Every row comes from one small tree of marks. The marks that hang from a mark follow it in brackets, in the order of their numbers. Every link used is in the known rows. Which tree was each row made from?
Known rows:
q438[q93[q189[q132 q165[q168] q708]]]: [-10  -1 -37   2 -33  16  22   8  43  35 -12  36  -3  25  -5   5  15   8
 -14  34]
q408[q132]: [-31 -17 -59  29  -4  23  44  11   5  15  14  43  -2   9 -38 -17  -6   6
  19  22]
q408[q132[q438[q93[q189[q165]]]] q632]: [ 14   2 -20 -14  17  15  15  31  41  29 -19 -19  -8  25 -39 -19   5  33
  17  64]
q189[q93 q132[q438] q165[q168] q708]: [  3   9 -15  -5 -35   5  16   9  21  29  27  34  10  -9 -17  32  24   1
   8  -7]
q165[q168 q189[q93 q132[q438] q708]]: [ 13   4 -11  -2 -40  14   5   2  16  19  15   8   1  13 -27  24 -10   1
  26  -8]
q708[q189[q132 q165]]: [-10  -5 -58  25  -5   8  43  -4  16 -11  -1  16   5  10 -31  -5  -3  -4
  15  21]
q93[q189[q132 q165] q438]: [ -2  -9 -56  13  13   9  14  26  20  -3  11  -5 -22   3 -34  15 -30   3
  10   7]
q132[q189[q165[q168]] q438[q93]]: [-13   2  13  -5 -31  11  30  24  19  25 -10  24  13  19 -50   4   7  24
  24  44]
q189[q93[q438] q132 q165[q168]]: [-10 -10 -28   7 -19  30  27  27   7  20  37  35  -9  -1 -30  14  24  -7
  17  -2]
q165[q168 q189]: [-36 -20 -23  23 -14  39  30  20  -2  -5  10  21  -3  28 -63 -29 -11  -9
  40  26]
q438[q93[q189[q708]]]: [-32   5 -34  -1 -15  12  23  17  36  39 -17  42  -4   4 -27 -11  -5   0
  17  15]
q708[q189[q93[q438] q132 q165]]: [  7  -1 -38   5  -2  11  30   8  18  -2  18   8  -6  -5 -23  17   3  -8
  29  -5]
q408[q132[q189[q165 q708]] q632]: [ -6   0 -49  -2 -17  -3  17  -4  25  22 -10 -15   0  13 -16  11   2   5
  19  36]
q132[q189[q93 q708]]: [-22  11 -33  -5 -40  -2  23  -3   6  27  10  37   4  -5 -29  15  -5 -17
  40 -12]
q708[q189]: [-32  -7 -40  24  -8  23  43  10   7  -7  -6  18   4   8 -55 -21 -17  -8
  38  14]
q708[q189[q93 q132 q165]]: [  0   3 -50  10 -11   8  43  -8  13  -3  14  29   6   8 -25  -6  17 -14
  25  13]
q438[q93]: [-50  -5 -29  13 -10  26  49  27  12  42  -2  73   2  -2 -50 -33  21  -3
  29  19]
q408[q132[q189] q632]: [-10 -11 -49  12 -21  19  28   8   3  18 -15 -18 -10  31 -47 -14 -18  12
  32  42]
q132[q189[q93[q438] q165 q708]]: [-12  10 -21 -18 -18  -9  11  11  19  21  22  18  -1 -23 -18  40   0 -14
  40 -19]
q408[q132[q189[q93] q438]]: [ 13   4 -24   0 -23   0  25   2   4  14  11  10   3  16 -38  17 -24  21
  36  16]
q132[q189[q93 q165]]: [-21   8 -32  -3 -12  -2  35   5   0   7  23  39   7   3 -44  -5  12 -16
  45  17]

Which tree is each row?
[ 14  12 -26  -5 -19  -4   7  -3  17  18  16  12   0  -5 -25  25 -17  -3
  34 -21]
q165[q189[q93 q132[q438] q708]]
[ -1  -2 -55   4   1  -3   3  15  35   9   7  -5 -18  -9 -11  37 -29   1
   3 -10]
q93[q189[q132 q165 q708] q438]
[  4   9 -32   1  -2  -2  29  13   9  17  32  38   6 -14 -38   9  16  -2
  24  -2]
q189[q93 q132[q438] q165]
[  1  -2  -3   3 -40  18  14   9  32  37 -16  18   2  20 -22  16  -7  20
  10  13]
q165[q168 q189[q132[q438[q93]] q708]]
[-12   9  14 -14 -42   0  18  14  33  36 -15  23  17   6 -26  26   8  20
  16  27]
q132[q189[q165[q168] q708] q438[q93]]
[  3   2 -17   3 -22  17  28  18   7  17  31  34   6   4 -40   9  23   3
  16  10]
q189[q93 q132[q438] q165[q168]]
[ -9  -3 -28  -2 -31  18  15  17  22  32  33  35  -6 -14  -7  37  26 -11
   8 -20]
q189[q93[q438] q132 q165[q168] q708]
[-13   6 -11  -1   2  14  21  34  26  26 -16  21  -5  10 -58 -16 -22  20
  28  26]
q132[q438[q93[q189]]]
[-13  -4 -22  10  -7  17  40  22  23  41  -5  45   5   6 -36  -9   3  31
  16  29]
q408[q132[q438[q93]]]
[ -9   7   5 -13 -16  11   9  28  45  30 -11  17   6   9 -29   9   4  19
   7  31]
q132[q438[q93[q189[q165[q168] q708]]]]
[-29   1 -34   1  12  13  35  25  29  19  -3  44  -1  11 -42 -31  11   1
  21  42]
q438[q93[q189[q165]]]
[-20  -8 -37   5  26  13  14  38  19  -7  14  -1 -16  -5 -50   2 -26  -3
  29  10]
q93[q189[q165] q438]
[ -5  -7 -31  10   1  24  21  29  10  25  -2 -15  -6   8 -57 -13  -9  20
  30  27]
q408[q132[q438] q632]
[  7  -2  -4   9 -29  21  37  12  32  15 -20  14  12  24 -31   3  12  26
   6  41]
q708[q189[q132[q438[q93]] q165[q168]]]
[  1   0 -19   8  -8  10  27  13  19  26 -10  23  -2  15 -44  -7 -14  18
  28  18]
q165[q189[q132[q438[q93]]]]
[  0  14   7 -17 -41  -4   9   8  17  17  16  13  15  -1 -30  35   5   1
  31   5]
q132[q189[q93 q165[q168] q708] q438]
[-16  -5 -56  19 -18   4  20  -8  16  12   3  21  -5   6 -23   8 -22 -10
  20  -6]
q165[q189[q132 q708]]
[-21  -1 -16   0 -33  17  33  10  -2   6  23  35   7  20 -46  -5  18 -12
  37  29]
q132[q189[q93 q165[q168]]]
[ 19   3 -11   5 -27  17  28   5  16  -5  11   4  10  17 -35  11   9   7
  21  19]
q708[q189[q93 q132[q438] q165[q168]]]
[ -9  -2 -44   4   1  11  29  21   9  20  37  39 -10 -19 -29  14  18 -12
  25 -14]
q189[q93[q438] q132 q165]
[ 10   2 -28   3 -22   3   1  13  33   6   0 -10  -3  12 -23  33 -23  16
  -6  13]
q93[q189[q132[q438] q165[q168] q708]]
[ -2 -10 -40   6 -20  16   1  21  33   9   6  -9 -17   8 -12  38 -22   5
  -6   1]
q93[q189[q132 q165[q168] q708] q438]
[-16   1 -38   4 -39  14  28   1  17  30  29  56   6  -2  -9  13  39 -16
   4  -1]
q189[q93 q132 q165[q168] q708]
[ -7  -4 -33   6 -43  23  18  -5  11  19  18  28  -3  21 -19   7   5 -16
  23  -3]
q165[q168 q189[q93 q132 q708]]
[-12  -6 -44  10 -15  22  28  24   1  28  28  38 -16 -13 -37  11  -1  -9
  30 -25]
q189[q93[q438] q132]
[  1   5 -41 -10 -38   8  15  -6  14  38  -4  -5  -5  16 -18   8   3  -1
  34  16]
q408[q132[q189[q93 q708]] q632]
